Known rows, with every way that one mark hangs from another
pilosul{pufori{begi leriga sugo}}: 27.9,-37.2,-0.6,35.6,48.0,15.5,-5.4,33.6,47.7,-8.6,-20.7,51.9,41.4,28.5,7.6,-39.6,-26.8,-21.3,-4.7,-24.6,0.3,-15.6,7.6,-30.6,-25.6
leriga{pufori teso}: 8.9,-45.6,-14.6,38.1,18.6,-35.6,-1.4,-32.1,3.8,12.8,18.6,19.3,1.7,2.7,3.3,-5.7,12.9,-13.0,6.1,-9.3,-1.5,23.7,13.0,16.4,13.0
sugo{mugof pufori{leriga}}: 8.0,3.6,-7.4,43.6,40.3,-10.6,10.2,3.5,-3.0,8.4,1.8,48.4,21.1,22.4,-19.3,-23.9,-9.0,-36.9,25.9,-24.3,9.3,39.1,-6.8,0.6,-13.8
tuka{leriga{pufori{begi}}}: 4.8,-43.4,-20.1,42.0,40.5,-1.6,-16.3,4.2,3.4,-7.1,21.9,15.6,33.9,-3.4,11.0,-45.3,-8.6,18.4,5.2,11.2,-1.9,16.3,-11.8,3.6,-11.2
pilosul{pufori{begi sugo}}: 28.0,-27.3,6.5,29.5,48.4,8.2,-7.8,21.9,44.8,-12.4,-21.5,20.7,19.7,17.9,12.4,-26.1,-18.5,-14.2,-4.3,-17.5,-3.3,-14.9,-7.4,-27.1,-19.2
mugof{sugo{pufori}}: 14.5,-8.9,-10.8,31.2,46.7,-14.2,4.0,-11.5,-0.8,-1.6,-21.9,24.2,3.6,-12.1,-9.7,5.6,-11.0,-8.9,13.6,-2.8,12.6,16.2,-36.0,0.6,-6.2
teso{leriga}: 16.6,-18.0,9.9,21.5,9.7,2.5,-11.1,-13.3,3.6,-9.4,-12.3,13.0,-7.6,-1.3,0.8,-18.3,7.5,-5.4,2.1,-8.8,3.5,-19.5,22.0,-0.1,2.3
leriga{pufori{begi pilosul sugo} teso}: 5.6,-55.1,-18.7,59.0,44.7,-11.2,-12.3,9.8,1.6,11.3,4.6,28.8,30.9,14.2,5.0,-30.9,-11.2,-23.7,-6.2,-2.4,-2.4,11.2,-23.1,25.1,7.4
muzo{sugo{mugof pufori{begi leriga}}}: 14.3,-19.2,-3.2,59.4,58.5,-16.9,0.4,41.0,15.3,10.2,-20.6,57.9,43.0,24.0,-18.9,-36.0,-23.0,-31.5,8.6,-18.1,10.2,32.9,-23.3,-6.3,-23.9
tuka{leriga{pufori}}: 6.2,-35.1,-16.3,37.7,27.6,-11.2,-7.5,-20.4,-7.6,3.0,15.5,12.1,14.1,-10.3,10.6,-16.1,2.4,4.6,4.1,14.8,-0.7,21.3,-7.3,15.8,-4.7
pilosul{pufori{begi leriga{teso}}}: 29.6,-45.0,-16.4,31.1,37.4,-21.3,-16.8,12.4,41.0,-9.4,5.9,41.4,36.1,22.1,5.8,-35.6,-4.9,-29.5,-3.6,-29.9,15.9,-12.0,27.9,-19.6,-12.3
sugo{mugof pufori{pilosul}}: -9.8,0.6,-5.6,48.8,40.0,-18.8,0.1,-2.3,-25.7,11.9,-2.1,7.7,4.6,8.4,-14.9,-15.2,1.6,-52.8,22.5,-6.4,11.7,24.5,-35.1,25.8,-8.4
pufori{pilosul sugo}: 7.7,-7.9,12.0,30.8,29.8,3.7,-2.8,11.0,-7.3,8.7,-24.5,10.1,10.3,5.3,11.2,-3.2,-14.7,-36.3,5.1,9.7,3.7,-3.7,-12.1,18.2,1.5
sugo{pufori{pilosul}}: -5.4,-11.6,1.5,33.6,30.3,-13.7,-6.0,-3.2,-24.0,4.3,-8.2,5.2,2.2,-3.9,6.3,-14.5,-6.8,-34.4,14.4,4.1,3.5,11.6,-19.5,8.8,-4.4
sugo{mugof pufori}: 4.6,8.9,-1.4,41.2,39.1,-18.6,9.0,-8.4,-10.0,5.0,0.3,20.4,1.1,14.8,-14.7,-9.4,-1.8,-30.3,28.4,-19.6,7.4,36.5,-21.4,4.1,-8.2
tuka{leriga{pufori{pilosul sugo}}}: 8.6,-35.5,-14.1,54.5,37.6,2.0,-6.3,-3.5,-15.8,12.2,-3.5,18.2,24.5,-7.1,12.9,-12.6,-6.7,-15.5,-8.7,21.2,-3.3,14.3,-35.7,32.0,-3.3
tuka{leriga}: 24.9,0.7,-4.7,23.6,23.0,-4.4,-8.4,-7.9,-8.3,-11.8,8.1,2.9,19.1,-4.0,14.7,-6.3,-6.2,-1.1,11.1,12.4,15.2,4.3,5.7,4.7,1.9
muzo{sugo}: 16.8,-20.2,16.6,21.1,28.2,-23.9,-6.1,8.4,10.8,13.3,-32.6,11.0,6.6,-0.7,7.7,6.6,-7.2,-20.2,-0.8,10.6,3.8,3.3,6.6,5.0,-3.3
pilosul{pufori{leriga sugo}}: 32.3,-28.6,5.3,28.0,33.2,4.8,0.3,8.8,39.6,3.6,-24.9,46.0,25.4,20.2,11.5,-10.5,-14.4,-34.6,-8.6,-20.8,-2.3,-7.9,13.8,-19.2,-19.9
pilosul{pufori{sugo{mugof}}}: 25.0,-9.0,2.1,40.7,45.4,-3.4,7.0,1.5,34.9,5.6,-24.6,21.8,6.8,24.0,-3.6,-0.8,2.4,-44.6,5.4,-27.1,3.7,9.2,-16.5,3.5,-19.0
leriga{pufori{pilosul sugo} teso}: 9.7,-44.5,-11.0,55.3,33.1,-17.2,-2.3,-13.9,-7.6,23.6,-1.2,24.5,13.5,6.3,4.1,2.5,3.4,-35.2,-7.1,0.5,-4.4,16.8,-14.7,33.6,12.8
teso{leriga{pufori}}: 3.2,-51.5,1.3,34.8,15.3,-3.1,-8.4,-24.4,4.9,6.0,-7.4,19.8,-11.0,-6.3,-4.5,-28.5,18.0,-0.2,-1.6,-6.5,-15.5,-2.0,9.6,9.0,-1.2
teso{leriga{pufori{sugo}}}: 19.6,-46.6,6.4,45.0,20.8,13.2,-1.3,-16.2,13.9,8.5,-22.9,38.6,-2.6,-1.3,-4.2,-17.3,8.5,1.2,-9.6,-11.5,-20.5,3.7,-4.0,5.6,1.2

Rows
1.4,-64.0,-2.9,56.5,37.6,22.2,-16.6,16.3,3.4,5.4,-20.0,32.6,16.4,1.6,-4.3,-51.7,-5.7,-9.1,-12.9,-1.4,-17.8,-15.3,-25.8,16.3,-7.1 -> teso{leriga{pufori{begi pilosul sugo}}}
26.7,-25.6,-31.6,46.6,55.3,-17.2,-3.9,12.5,11.0,-8.0,-2.7,64.9,44.2,8.1,-16.9,-23.9,-21.2,-10.5,6.9,-25.9,26.1,15.4,-19.1,-8.1,-2.4 -> mugof{sugo{pufori{begi leriga{teso}}}}
21.0,-24.5,-9.6,48.0,39.3,-1.2,-11.1,35.5,2.7,1.9,-2.3,51.7,51.2,22.7,5.8,-32.8,-26.8,-34.9,-2.2,-13.3,17.2,-6.9,2.0,10.0,5.7 -> pufori{begi leriga{teso} pilosul sugo}
9.4,-16.5,8.7,35.9,30.6,8.8,-1.7,21.1,-5.0,12.3,-20.5,38.4,32.4,13.7,9.9,-18.3,-23.3,-44.4,3.4,2.8,4.2,-4.9,1.7,14.2,-4.7 -> pufori{leriga pilosul sugo}
-3.1,-13.9,-0.5,57.9,48.9,-30.4,-3.0,13.5,-18.1,27.1,-33.4,13.6,10.1,2.3,-13.5,-1.9,1.5,-59.1,5.0,3.2,11.4,27.8,-44.0,30.1,-11.7 -> muzo{sugo{mugof pufori{pilosul}}}
2.0,-5.9,2.8,49.5,52.9,7.6,-5.4,38.4,-3.8,4.9,-9.4,21.4,32.2,24.4,-6.2,-39.6,-18.8,-41.0,14.8,-5.4,10.0,1.3,-31.0,27.7,-8.6 -> pufori{begi pilosul sugo{mugof}}
23.5,-37.4,-29.7,47.0,24.0,-30.4,-8.0,-32.4,-6.2,2.1,27.2,17.7,19.0,-4.8,9.7,-2.7,14.2,-0.5,-0.5,2.1,9.3,27.9,0.9,20.0,13.1 -> tuka{leriga{pufori teso}}
23.2,-23.2,-6.1,49.3,57.8,10.6,-2.1,38.3,47.7,-4.1,-15.8,54.8,40.6,38.4,-9.9,-42.4,-18.9,-39.6,3.3,-37.0,5.3,3.2,-7.2,-11.1,-31.3 -> pilosul{pufori{begi leriga sugo{mugof}}}
20.3,-44.7,-13.6,50.3,41.5,-9.4,-2.7,1.7,19.9,6.8,8.5,41.6,25.7,18.4,2.9,-22.7,-11.0,0.6,-2.2,-16.9,-5.4,22.3,-7.0,3.0,9.7 -> leriga{pufori{begi sugo} teso}
19.8,-43.2,-32.7,51.2,35.9,-19.2,-15.2,-8.3,2.7,-6.6,35.5,21.8,36.0,2.9,9.4,-31.0,1.1,13.5,1.8,0.1,12.2,22.1,-7.6,12.7,6.3 -> tuka{leriga{pufori{begi} teso}}
-4.5,-33.7,-20.8,47.0,64.5,-2.0,-12.6,35.5,-7.3,-2.3,-19.1,48.1,42.2,-1.8,-15.7,-44.2,-29.1,-27.2,5.9,2.6,18.7,-4.0,-37.6,8.3,-21.7 -> mugof{sugo{pufori{begi leriga pilosul}}}
10.7,-25.2,-17.0,39.8,62.1,1.9,-2.1,26.0,12.7,-8.8,-16.5,60.4,40.2,5.3,-17.9,-39.9,-34.7,-4.5,10.8,-11.4,14.3,8.6,-24.1,-13.3,-19.6 -> mugof{sugo{pufori{begi leriga}}}
-12.5,-6.9,-8.9,53.6,55.2,-8.2,-7.5,23.2,-18.5,1.3,1.1,13.4,21.6,15.5,-16.9,-45.1,-12.0,-38.6,25.1,-10.9,12.7,17.1,-42.4,17.8,-13.4 -> sugo{mugof pufori{begi pilosul}}
-0.6,-24.8,-18.3,41.7,50.8,-9.4,-2.0,9.3,-14.6,9.6,-25.0,45.0,26.2,-8.6,-13.8,-16.2,-18.4,-39.2,5.1,5.6,19.1,3.0,-34.0,17.3,-15.7 -> mugof{sugo{pufori{leriga pilosul}}}
8.6,-24.0,4.5,41.2,42.2,18.3,-11.6,46.2,2.6,1.1,-13.6,47.5,48.6,21.3,6.4,-47.7,-38.6,-30.6,0.9,1.2,4.8,-11.5,-5.6,4.9,-10.6 -> pufori{begi leriga pilosul sugo}
20.1,-23.2,-13.5,29.8,28.7,-15.2,-12.6,16.9,11.8,-7.2,17.7,46.3,40.4,24.1,1.6,-37.7,-18.5,-15.2,10.7,-21.1,19.2,-0.6,32.7,-9.5,7.4 -> pufori{begi leriga{teso}}
-9.8,-31.1,-1.9,28.7,36.6,3.3,-18.8,38.9,-3.3,-2.2,1.2,30.8,39.7,14.1,5.2,-60.2,-27.7,-31.2,11.6,7.1,9.8,-16.1,11.4,9.1,-16.5 -> pufori{begi leriga pilosul}
6.0,-14.5,8.5,36.3,44.5,13.2,-11.7,32.7,0.2,-2.4,-14.4,15.9,26.6,13.1,11.0,-34.8,-31.1,-21.8,7.6,5.7,1.7,-14.6,-17.6,5.2,-5.1 -> pufori{begi pilosul sugo}
5.9,-44.8,-32.3,52.2,25.5,-28.9,-18.2,-23.7,-24.0,9.4,24.1,5.4,23.1,-9.8,13.7,-10.3,14.4,-22.8,-4.7,15.9,15.5,17.0,-13.4,42.2,10.2 -> tuka{leriga{pufori{pilosul} teso}}
35.5,-14.2,-6.9,40.4,36.8,-0.1,-3.6,23.3,21.7,-5.2,1.6,61.6,48.2,28.8,7.6,-26.9,-29.8,-14.1,2.1,-27.8,13.8,4.9,16.2,-11.9,7.3 -> pufori{begi leriga{teso} sugo}
6.3,-50.7,-38.4,57.4,39.7,-21.6,-25.8,-1.1,-15.4,0.7,31.4,12.9,37.4,-3.6,9.1,-37.3,0.7,-13.0,-5.0,13.9,16.5,8.4,-20.1,34.6,6.7 -> tuka{leriga{pufori{begi pilosul} teso}}
-4.1,-19.9,-3.3,64.3,63.6,-22.1,-9.7,39.3,-7.3,17.3,-27.5,18.6,24.2,11.3,-15.7,-29.6,-12.6,-45.5,8.3,-2.0,9.4,19.6,-49.5,21.8,-20.6 -> muzo{sugo{mugof pufori{begi pilosul}}}
2.1,1.9,-8.0,43.8,53.7,-8.4,1.4,13.4,-0.5,-6.4,6.9,25.5,17.7,19.4,-16.0,-37.8,-15.6,-16.8,29.7,-22.2,7.9,31.7,-31.7,-4.6,-13.0 -> sugo{mugof pufori{begi}}
-10.4,-60.1,-24.3,50.1,34.1,-26.7,-19.7,4.1,-7.6,8.8,16.3,12.5,21.3,6.7,3.1,-41.4,-0.5,-21.9,1.4,4.3,4.2,5.3,-6.6,26.1,2.3 -> leriga{pufori{begi pilosul} teso}
10.1,-18.0,-14.8,44.2,26.0,-27.4,-5.1,-3.2,-20.5,9.1,7.9,39.3,28.2,8.7,-0.8,-11.0,-5.6,-46.9,7.4,-13.7,21.4,17.1,-2.6,9.4,7.6 -> sugo{pufori{leriga{teso} pilosul}}
-3.6,-19.0,-4.4,36.6,31.5,-7.3,-3.4,8.7,-20.8,8.3,-5.1,33.9,23.4,2.9,2.2,-24.4,-13.9,-41.9,10.6,-1.9,6.9,11.8,-6.6,3.6,-11.0 -> sugo{pufori{leriga pilosul}}
-11.4,-14.9,-12.7,56.5,55.7,-4.5,-4.3,36.0,-14.2,3.3,4.2,41.7,40.6,24.3,-19.3,-58.3,-19.2,-48.0,21.0,-15.6,15.4,18.5,-26.7,11.6,-22.6 -> sugo{mugof pufori{begi leriga pilosul}}
27.2,-15.6,0.8,43.9,44.7,-0.2,6.6,15.5,38.7,8.7,-23.5,50.8,28.0,32.5,-8.0,-12.4,-3.9,-52.1,1.3,-31.8,4.2,6.8,-0.8,-0.8,-24.2 -> pilosul{pufori{leriga sugo{mugof}}}
12.2,-3.9,3.2,50.6,45.0,-28.4,5.9,5.8,2.3,18.6,-30.4,26.3,7.8,7.0,-13.8,5.6,-1.3,-35.3,11.1,-10.3,7.3,37.6,-31.0,9.0,-11.2 -> muzo{sugo{mugof pufori}}
23.3,-36.2,-9.4,46.7,27.7,-18.0,5.7,-23.1,11.6,16.6,1.9,33.0,9.3,12.9,7.1,8.2,2.1,-11.6,-2.1,-15.2,-5.6,28.0,-1.6,11.3,15.3 -> leriga{pufori{sugo} teso}
23.1,-15.7,9.2,33.4,41.5,20.0,-3.8,36.6,20.8,-5.2,-8.1,55.0,44.9,24.4,4.3,-40.0,-40.1,-7.1,7.2,-14.8,0.7,2.2,11.5,-17.3,-8.4 -> pufori{begi leriga sugo}
44.5,-36.9,-13.0,41.3,43.9,-4.6,-6.8,23.3,50.0,-8.1,-5.3,55.5,43.6,30.4,7.3,-25.7,-16.3,-26.9,-11.1,-35.1,11.8,-7.1,12.6,-23.0,-11.1 -> pilosul{pufori{begi leriga{teso} sugo}}
36.1,7.1,-9.4,49.4,31.7,-14.1,11.9,4.3,12.1,12.9,1.4,63.3,33.5,34.2,-10.0,-0.8,-5.5,-43.9,12.1,-37.2,18.9,27.6,6.0,17.0,10.1 -> pufori{leriga{teso} sugo{mugof}}
6.6,-27.7,-20.3,50.6,40.1,-19.7,-10.7,19.7,-13.2,-2.0,16.0,44.3,42.8,15.6,-0.5,-40.2,-17.8,-35.4,9.1,-18.1,18.9,10.6,-5.9,-1.4,-0.1 -> sugo{pufori{begi leriga{teso} pilosul}}
33.1,-3.9,-12.2,54.5,46.3,-5.4,3.3,29.4,17.9,-1.7,9.2,65.5,52.6,41.5,-12.3,-29.9,-18.2,-31.7,14.5,-40.2,19.5,21.9,0.4,7.4,5.1 -> pufori{begi leriga{teso} sugo{mugof}}
4.8,-31.7,-18.5,67.5,42.4,-26.4,2.9,-9.0,-8.7,31.3,-0.4,29.8,14.6,19.5,-13.0,-5.7,11.5,-52.8,3.2,-11.3,3.3,29.9,-29.5,55.0,10.8 -> leriga{pufori{pilosul sugo{mugof}} teso}
4.8,-6.4,-12.6,49.3,52.3,-2.0,2.0,27.9,3.0,-4.4,8.9,53.2,39.0,29.4,-18.4,-50.7,-22.0,-23.9,27.0,-32.0,11.9,32.4,-15.6,-9.1,-18.1 -> sugo{mugof pufori{begi leriga}}
21.1,-26.6,-10.9,47.3,35.3,6.0,0.9,-13.3,1.9,4.7,0.5,25.0,23.2,-2.6,12.0,-4.4,-7.9,7.4,-5.1,8.1,-6.0,25.6,-19.3,11.4,0.2 -> tuka{leriga{pufori{sugo}}}
